In the rows, zero is written as 128.
Known rows, with every way that one mark hangs from another
z_540{z_282{z_539 z_791} z_526}: [133  96  81 158 163 164 131 128 112  90 153 166 177 114 107 100 144 118
  87  71 158  92 104 184 124 128 124 126  99 158 138  80 134 163 108 104
 123 152 109 104 168 229 164 164 115 165 131 141 104 154 167  61 143 155
 124  97  62 173 159 214  56 148 137  89 136 150 148 113  72 135 116 119
 114 134 110]
z_687{z_526{z_60 z_540{z_282}}}: [126  93 162  96  95 159 113 142 127 120  93 160 144 138 127 104 127 142
 108 166 160 148 145 139  89 109  88 149 134 120 101 105 151 139 137 110
  78  80 100 105  57 130  87  92 181 131 125 109 128  62 179 118 116 127
 147 108 166 107  99 205 157 165 191 101 106 151 106 114 132 131 154  96
 135 145 154]
z_526{z_60 z_539 z_540{z_282}}: [ 98  63 107 100 107 148 104 136  80 167 132 251 123 100 123 134 161 160
 133 153 143 146 151 179 102  59  85 170 115  87  82 109 188 166 117 128
  62 125 156  99  47  77 139  73 238 122 126 130 100  30 164 140 115  95
 118 159 214  82 118 242 162 134 149 111  62 195  96 142 102 193 214 112
 151 185 175]
z_687{z_526{z_60 z_540} z_791}: [157  99 167 120  79 137  83 157 117 140  95  88 122 162 111  91 117 145
 123 139 175 147 178 152 111 124 100 154 151  89  98 111 165 142 128 163
  83  98  94 121  38  77  76 107 164 115 123 119 123  91 174 120 112 137
 168 131 137  65  94 184 185 190 184 105 146 168 116 153 136 139 151 173
 146 145 166]
z_282{z_539 z_791}: [126 109 124 178 131 155 170 133 143 110 108 123 138 150 134 127 139  96
 100 116 140 124 137 122 146 174 130 153 106 153 114  88 160 135 162 114
 112 155 119 105 186 189 177 143  86 144 119 162 122 173 140  83 118 175
 119 108 120 132 171 174  73 132 131  99 195 134 133 126  95 121 106  94
 136 144 109]
z_282{z_791}: [116 136 128 169 169 108 161 130 157 104 134 117 161 147 136 136 144 122
 121 111 127 145 146 123 116 146 117 117 123 128 111  78 145 122 171 138
 117 146 119 107 164 145 170 117 137 144 115 164 113 139 132  90  97 152
 155 140 141  93 147 148  89 121 121 113 180 127  99 147 124 116 117 116
 141 124 120]
z_791{z_687{z_526{z_60{z_539} z_540}}}: [126  76 125 122  89 152 126 158 151 152  76 120 108 135 106 108 125 127
 104 152 143 134 140 133 115 114  92 133 139 110  96 143 128 137 133 130
  69  62 146 124  68  69  76  90 121 147 110 124 137 103 138 140 133 115
 162 151 154  85 110 133 150 121 170 163 152 150  97 120 153  74 157 161
 163 150 147]
z_526{z_60{z_539{z_282}}}: [146 115 115 111  93  58 192 111 150 170  85 196 100 123 127 133 127 140
 147 143 119 150  95  89 124 114 123 176 107  98 114 137 172  99 129 176
  65 132 140 116  81  37 118 138 128 112 151 107 162  79 134 157 119 101
 103 151 164 118 109 134 157 160 122 136 146 155  96 163 129 162 134 120
 152 117 140]
z_282{z_539{z_60} z_791{z_687{z_526}}}: [133  68 116 192 125 173 200 144 162 138  37  98 117 156 118 102 122 104
  93 126 136 150 117 101 152 188 100 147  96 155 101  88 135 131 179 110
  89 111 144 130 151 176 122 132  70 150 111 141 129 148 126  69 167 179
 126 144 134 119 163 181  76 119 135 120 211 141 116 103  91  74 103 127
 170 133 124]
z_60{z_539{z_282{z_791{z_687{z_526}}}}}: [145 127 125 179 109  95 178 102 182 144  82 155 103 153 143 123 147 119
 124 139 136 156 115 130 149 120 123 115  87 107 108 133 124 109 164 147
 102 117 118 107  81  77 115 109  98 125 139 124 160 136 126 129 124 118
 144 137 182 101 144  79 114 145 125 157 146 119  88 151 151 105 128 157
 157  96  83]
z_540{z_282{z_539} z_526}: [141  92  80 128 139 182 114 127  92 108 149 179 155  99 104  98 133 124
  93  79 156  83  90 182 133 116 134 134 102 157 148 113 123 168  76  96
 130 138 117 117 141 215 137 168 110 154 141 117 116 148 168  86 165 137
 105  92  51 199 146 203  82 154 141 100  96 148 171  99  75 144 120 126
 104 135 112]
z_539{z_60 z_282{z_791{z_687{z_526}}}}: [152 115 111 185 175  82 214  96 177 138  13 128  92 162 122  76 127 125
 147 120 114 202  41  80 170 144  98 117  56 133 106 110 118 109 175 151
 125 105 141 153  88 107 101 119 132 122 137 102 132 108 130  78 189 147
 109 195 190  98 162 135 107 122  67 107 136 124  72 110 110 113 138 140
 163  73 101]
z_526{z_540}: [105 124 143 122 118 123  79 127 110 110 140 133  94 123 130 129 142 142
 133 131 124 135 121 134 123 106 124 114 133 133 109 129 129 141 126 111
 143 111 123 103  87 151 152 101 161 135 121 138 113 125 114 120 124 119
 112 141 190  95 132 151 149 139 111 109  93 144 108 116 125 142 165 128
 118 153 128]
z_282{z_539}: [144  99 126 138  90 175 140 130 112 135 102 129 102 131 123 120 123 105
 108 130 140 105 122 124 156 156 141 167 115 154 129 137 143 141 120 107
 123 135 129 125 147 174 137 151  76 129 131 128 138 163 136 123 147 151
  93  97 108 167 154 155 112 135 140 116 143 136 161 106  99 131 113 103
 126 149 115]
z_791{z_687{z_526}}: [134  88 123 134 115 181 122 157 157 137  85  90 131 141 108  95 122 111
  95 138 151 122 149 148 131 127  97 115 132 121 117 145 105 143 128 118
  96  68 140 143 103  97  62  99 109 148 106 123 131 128 145 128 143 132
 179 137 114 109 128 108 126 106 171 167 153 128 116 109 155  55 140 163
 152 128 134]
z_687{z_526 z_791}: [166 116 164 154  95 169  93 152 127 136 104  59 142 173 122  92 115 131
 110 127 185 137 194 180 131 144 111 129 139  97 120 119 132 142 130 151
 113 108  86 136  76 101  60 118 126 113 126 117 129 129 167 112 124 154
 190 110  93  93 111 134 154 170 188 125 152 137 140 144 141 111 123 194
 141 120 138]
z_540{z_282{z_539{z_60}}}: [119  93 107 129 118 217 118 122 122 146  65 159 120 131 143 146 123 128
  96 131 134 129  98 160 149 152 114 144  93 160 108 105 142 136 121 105
 108 129 119 118 116 191 101 158 142 128 119 109 137 109 144  89 173 134
  94 109 120 182 145 193 109 117 142  95  89 166 148  66  91 160 126 147
 127 133 119]
z_687{z_526}: [142 111 161 133 108 154 143 137 141 116 106 114 150 149 129  89 122 121
 110 159 160 139 157 135 108 131 106 128 128 124 131 122 115 132 146 103
 115  90  99 130  99 138  88  99 126 126 135 109 135 113 157 130 130 145
 162  95 128 122 114 140 128 159 183 135 138 105 130 123 139  93 117 100
 135 123 130]
z_791{z_687}: [125 102  96 130 129 161 115 149 150 144 101  99 114 134 107 124 126 112
 110 116 127 116 128 142 142 129 110 115 136 125 117 149 112 141 115 132
 108  95 162 145 122  88  92 119 109 150 103 138 127 135 123 129 142 119
 157 164 112 110 135  99 125  84 133 164 145 143 113 112 147  82 146 181
 149 134 132]
z_539{z_60 z_282{z_791}}: [148 136 113 180 184  59 217  83 162 131  33 149  89 152 134  93 129 131
 165 112 106 206  34  70 172 144 113 124  55 137 111 103 129 101 175 153
 141 136 133 144 104 124 132 135 142 110 148 103 132 107 120  74 180 144
  84 188 199 109 162 144 107 134  46  88 122 124  79 119  96 147 131 120
 149  70 100]
z_540{z_282 z_526{z_539}}: [127  88  70 141 159 158 115 124  82 126 181 222 180  90 102  94 155 145
 113  86 157 104 125 216 118  69 114 117 100 117 143 109 123 183  83 106
 123 141 134 124 115 157 138 122 163 143 150 119  98 105 165 110 154 115
 139 122  85 152 134 199  93 143 140 128  72 145 148 134  87 150 151 144
 120 140 130]
z_539{z_60 z_282{z_791{z_687}}}: [148 123  98 181 184  74 209  95 173 140  22 135  83 151 121  88 128 125
 152 108 105 200  30  78 177 145 103 117  56 136 107 111 123 108 172 157
 131 118 152 152 102 101 116 130 131 122 133 110 131 108 120  73 188 142
  98 209 188 101 168 132 107 111  49 104 134 132  70 110 104 125 139 147
 161  72  99]
z_540{z_282{z_791} z_526{z_60{z_539}}}: [128 102  81 137 158  95 167 128 134 116 147 210 183 104 108 130 141 151
 108  78 139 117 104 160  91 103 117 133 111 119 124  71 159 134 119 144
  72 147 124  95 129 139 157 155 153 157 143 135 119  91 157  84 112 118
 136 134  87 139 116 215  87 162 138 109 144 164 111 154  94 153 118 133
 130 125 140]
z_60{z_539{z_282}}: [146 137 125 155  96  84 164  90 156 153  97 175  83 140 145 129 142 128
 139 139 123 150  97 121 156 110 141 124  88 109 122 152 128 107 139 151
 117 132 119 112  76  74 122 125 102 109 152 106 165 135 115 150 134 104
 111 130 178 124 134  76 134 150 107 151 116 124 108 147 142 142 129 151
 142  97  83]

Rows
[118  90 116 167 154 138 177 154 165 131 106 123 168 154 116 110 142 112
 105 126 148 146 169 140 111 134  84 131 125 106 102  87 147 138 175 140
  73 112 144 124 134  92 124  90 136 153 106 161 113 113 156 102 104 150
 189 159 145  70 143 157  95 111 160 146 201 135  85 152 133  78 141 129
 169 133 143] | z_282{z_791{z_687{z_526{z_60 z_539}}}}
[141 131 114 179 118  87 173  98 178 146  89 158  97 150 141 138 149 118
 128 132 124 153 106 130 158 120 127 113  86 108 107 135 127 108 160 156
 105 132 129 111  91  71 129 120 101 125 137 128 161 140 112 130 123 114
 135 151 182 100 147  75 112 134 107 152 145 126  87 151 147 117 129 165
 154  98  80] | z_60{z_539{z_282{z_791{z_687}}}}
[128  89 105 179 131 180 162 149 154 123  90  96 126 152 119 124 138  87
  89 106 142 113 140 133 155 176 118 144 116 152 105 105 147 144 151 121
 100 134 143 119 178 164 150 138  68 161  99 170 121 179 137  82 127 170
 141 130 112 121 178 157  71 100 135 125 209 143 122 115 108  88 117 130
 153 149 110] | z_282{z_539 z_791{z_687}}
[124  76  98 189 134 161 190 141 156 143  46 102 109 148 114 123 123 106
 102 109 123 145 101 101 160 188 108 148  95 157  99  89 145 128 168 123
  94 128 159 126 166 168 146 149  73 150 108 148 125 154 110  68 167 172
 111 158 132 121 172 176  74 104 108 117 206 150 114 102  86  94 110 139
 168 138 126] | z_282{z_539{z_60} z_791{z_687}}
[121 110 125 174 158 149 158 152 177 110 106  86 163 163 119 109 140 108
  99 120 143 142 158 139 118 145  93 107 128 123 103  91 125 136 172 128
  97 106 131 121 147 123 123 100 122 159 101 162 115 137 144  87 108 156
 190 149 131  78 145 132  87 107 152 138 197 124  90 134 142  64 124 143
 158 126 124] | z_282{z_791{z_687{z_526}}}
[135  81  90 140 143  84 213 124 127 172 101 226 130 121 107  93 156 120
 154 128 139 164 126 133 136  83  92 182  85  77 106 125 184 152 138 173
  60 143 173 141  96  13 131  86 175 117 142 129 118  63 177 141 123 117
 135 184 186  78 148 175 129 125 124 137 139 152  81 184 111 155 180  99
 179 135 148] | z_526{z_60 z_539{z_282{z_791{z_687}}}}
[169 106 159 125  86 140 124 160 131 154  88  81 145 164 107  92 106 136
 120 134 180 141 183 154 112 141 105 164 146  86 114 114 165 132 126 176
  72 108 101 139  67  59  57 123 136 107 131 112 134  88 180 122 111 142
 179 123  90  89  93 162 172 180 195 120 169 157 129 161 138 131 125 175
 151 128 170] | z_687{z_526{z_60} z_791}
[100 104 129 143 132 175  88 121 118 112  99 147 105 135 144 144 146 136
 107 126 129 142 110 155 137 130 109 121 106 154  88  86 147 143 147  98
 125 119 114  90  99 203 155 117 175 142 106 142 108 120 127  73 141 134
 101 131 189 114 150 206 117 130 119  78  91 171 109  83  98 156 158 134
 123 153 117] | z_526{z_540{z_282{z_539{z_60} z_791}}}
[180 109 156 140  73 115 135 139 144 164  72 106 123 171 117  99 114 137
 125 139 180 155 169 150 126 134 109 160 127  75 111 125 162 123 130 185
  67 112  95 130  42  35  55 125 126 100 140  99 151  92 173 131 116 130
 174 125 120  88  97 144 176 192 184 131 160 155 118 171 145 135 126 184
 162 112 146] | z_687{z_526{z_60{z_539{z_282}}} z_791}
[119  94 116 181 161 150 161 149 169 123 113 111 168 154 122 109 149 110
 104 124 150 146 175 156 119 132  89 113 122 111 103  91 132 143 176 126
  92 110 138 122 138 110 128  85 131 154 105 162 109 132 149  97 109 155
 193 151 143  73 150 140  85 103 156 148 188 125  92 141 138  69 134 141
 167 133 130] | z_282{z_791{z_687{z_526{z_539}}}}
[159  89 151 164  93 174 102 152 106 159 117 103 150 164 120  83 135 128
 117 139 195 142 225 204 130 116  99 139 125  70 120 119 141 162 135 145
 105 120 104 143  58  75  65  85 143 102 135 114 115 112 174 132 126 148
 196 115 119  74 117 150 151 167 193 142 137 137 144 164 133 117 141 193
 159 138 144] | z_687{z_526{z_539} z_791}
[143  93 144 167 129 145 178 120 134 126 109 166 155 151 134  62 153 112
 122 157 171 160 168 157 127 100  96 134  90 100 123 117 124 153 164 109
 120 105 109 134  82 109 102  66 150 115 144 114 119 109 184 129 132 151
 167 109 170  95 143 144 113 155 170 138 121 101 114 152 129 101 145  87
 153 120 114] | z_687{z_526{z_539{z_282{z_791}}}}
[140  72 108 153 122 171 153 143 148 162  64 128 115 142 105  75 134 116
 116 145 149 148 132 147 151 111  86 124 100 108 112 148 107 152 137 119
 101  73 157 158  77  71  60  81 121 132 123 110 127 107 148 131 171 129
 161 164 152  95 138 119 124 104 151 171 127 128 108 115 139  69 159 161
 171 122 130] | z_791{z_687{z_526{z_539{z_60 z_282}}}}
[104  98 127 125 112 185  68 121 105 127  99 154  90 126 142 140 139 140
 109 135 130 134 100 151 141 122 114 125 109 155  95 111 137 147 126  93
 129 114 119  98  80 196 135 123 172 135 113 124 118 114 126  93 155 125
  87 127 181 133 141 199 136 131 118  87  68 170 121  73  99 162 165 136
 115 156 119] | z_526{z_540{z_282{z_539{z_60}}}}
[129  94 119 187 135 135 202 125 142 129  65 124 115 144 134 128 126 116
 114 117 121 151  99  90 149 190 118 157  91 158 105  76 153 119 183 120
 112 152 135 118 168 199 171 157  88 136 128 142 127 148 116  66 153 177
  91 135 142 133 166 195  77 134 103  93 193 142 125 115  72 126  96 106
 151 135 124] | z_282{z_539{z_60} z_791}
[135  81 119 114 107 161 143 163 159 147  73 103 131 141  99  93 116 115
 102 142 147 127 144 132 117 127  88 140 138 114 111 139 124 138 124 133
  70  72 150 147  99  70  60 107 116 144 109 122 135  99 158 132 136 127
 172 150 114 105 115 131 141 114 177 160 166 139 106 120 151  68 142 146
 160 135 154] | z_791{z_687{z_526{z_60}}}
[117 100 134  99  73  67 130 127 123 158 110 195  84 110 125 155 134 163
 145 156 113 147 113 100 100  98 116 164 134 102  90 124 172 113 134 150
  67 118 142  84  58  73 152 111 159 125 133 127 142  74 107 151 104  91
  97 158 209  80  95 178 179 169 125 124 126 173  86 156 127 167 163 123
 144 162 159] | z_526{z_60{z_539} z_540}
[122 102 120 168 141 124 178 149 184 127  93 113 158 154 121 126 137 116
 102 129 141 147 160 127 110 143  92 124 128 112  97  89 143 120 177 145
  66 107 136 110 132  92 123 103 118 154 107 158 131 122 138 101 100 144
 185 152 141  76 131 137  99 117 159 149 210 136  82 148 144  70 123 145
 169 132 135] | z_282{z_791{z_687{z_526{z_60{z_539}}}}}
[108 102 126  79 110 134  93 135 112 138 110 184 114 116 126 151 134 156
 122 139 126 136 107 136  99  98 101 156 133 124  91 106 181 137 116 138
  73 112 129  92  70 114 129 116 214 136 114 128 120  51 155 111 111 102
 105 149 181 106 110 220 167 142 139  86  85 192  94 113 116 183 181 116
 127 162 162] | z_526{z_60 z_540{z_282}}
[141 140 122 176 119  75 181  90 172 140  98 172 102 145 152 136 149 125
 137 129 124 158 106 123 151 118 136 118  85 110 114 128 136 104 163 155
 115 141 118  99  95  82 141 120 110 115 143 126 160 138 117 132 118 114
 123 138 186 108 144  89 113 148 104 142 136 125  92 156 141 135 122 146
 146  97  81] | z_60{z_539{z_282{z_791}}}
[147  89 158 162  86 169  68 154  94 149 126 112 127 163 122  80 146 139
 121 142 190 147 219 211 128  98 100 127 128  77 105 119 144 172 131 132
 115 109 100 125  32  88  83  69 168 107 129 122 107 113 168 127 123 141
 185 125 163  51 118 169 165 174 180 130 111 149 130 156 133 126 166 191
 150 157 145] | z_687{z_526{z_539 z_540} z_791}
[153 114 171 145  90 163  59 151 115 125 111  64 119 170 121  92 124 136
 113 133 181 140 193 179 126 129 111 117 143  99 104 119 137 150 135 138
 125  98  83 122  46 116  78  99 146 116 119 124 116 128 162 111 122 145
 177 118 136  70 112 152 169 178 175 113 129 150 127 136 141 120 146 194
 135 137 138] | z_687{z_526{z_540} z_791}
[135  84  79 135 153 138 162 134 111 106 139 193 179 106  97 106 136 127
  94  73 152  98  93 159 109 127 118 160 106 147 131  78 168 156 103 128
  81 153 123 103 161 189 162 171 131 162 136 142 109 117 181  67 131 146
 116 115  61 172 139 247  74 157 142  86 154 168 138 129  68 156 119  99
 124 140 138] | z_540{z_282{z_539 z_791} z_526{z_60}}
[134  92 167 104  89 127 132 146 126 122 100 138 131 136 124  91 123 139
 121 167 151 150 144 109  91 110  96 155 135 115 108 117 147 133 142 116
  88  81 108 112  67 116 104  89 161 128 135 112 129  72 166 133 116 132
 141 116 173  93  98 185 160 177 177 114 132 136 105 133 132 115 148  81
 139 144 159] | z_687{z_526{z_60 z_540}}
[142  82  78 157 153  70 172 126  81 138 161 199 137  81  83  69 141 152
 152  94 131 128 100 134 120  85 125 129  97 109 153 118 114 157 107 119
 136 139 163 143 114 135 160 126 114 131 173 109 102 114 123 129 179 127
 105 156 113 125 123 185 107 165  96 137 119 124 142 161  72 131 129 125
 139 134 150] | z_540{z_526{z_539{z_60}}}
[126 116  84 153 191 134 127 127 121  86 168 166 193 115 110 109 148 135
 100  66 149 108 111 185 110 107 117  98 110 142 134  73 130 157 114 117
 126 146 112 107 153 196 157 146 154 163 131 144  99 128 161  65 129 138
 149 121  72 149 140 197  67 142 130  97 121 144 125 128  93 132 122 137
 112 121 118] | z_540{z_282{z_791} z_526}
[157  88  77 144 161  39 206 121  91 128 166 225 152  89  77  54 149 138
 158  85 142 131  96 128 115  69 120 159  90  96 150 118 153 161 102 153
 105 151 157 137 118  87 170 121 133 135 173 121 104  99 169 131 140 124
 118 159 115 112 136 192 106 175 102 126 137 132 116 193  79 148 149  85
 144 127 148] | z_540{z_526{z_60 z_539{z_282{z_791}}}}
[124 104  67 153 192 150 121 137 134  94 155 154 186 118  98 109 148 128
  95  60 149 103 108 192 114 107 109  89 113 138 130  83 123 161 111 121
 115 131 126 114 153 179 140 144 142 175 118 147  99 133 161  62 135 132
 164 139  67 140 145 184  66 121 136 116 131 150 118 118 103 112 133 163
 125 121 119] | z_540{z_282{z_791{z_687}} z_526}
[152  94  77 175 173  50 196 107  94 128 147 199 135  98  87  53 150 142
 159  82 132 146  81 127 137  82 123 124  75 108 150 114 121 158 115 130
 146 148 153 144 115 130 165 119 123 130 176 111 103 122 137 115 179 135
 104 165 131 115 148 176  92 165  78 125 116 116 124 167  71 134 140 111
 140 111 126] | z_540{z_526{z_539{z_60 z_282{z_791}}}}
[137  90  97 140 140  74 216 115 120 166 111 236 136 122 112  96 156 126
 158 134 139 168 127 126 130  84  98 188  86  79 110 115 188 149 146 170
  68 153 159 133  97  35 141  91 180 109 147 125 118  62 178 142 118 119
 126 172 187  86 145 183 131 143 118 127 130 149  87 192 105 173 178  79
 169 129 147] | z_526{z_60 z_539{z_282{z_791}}}
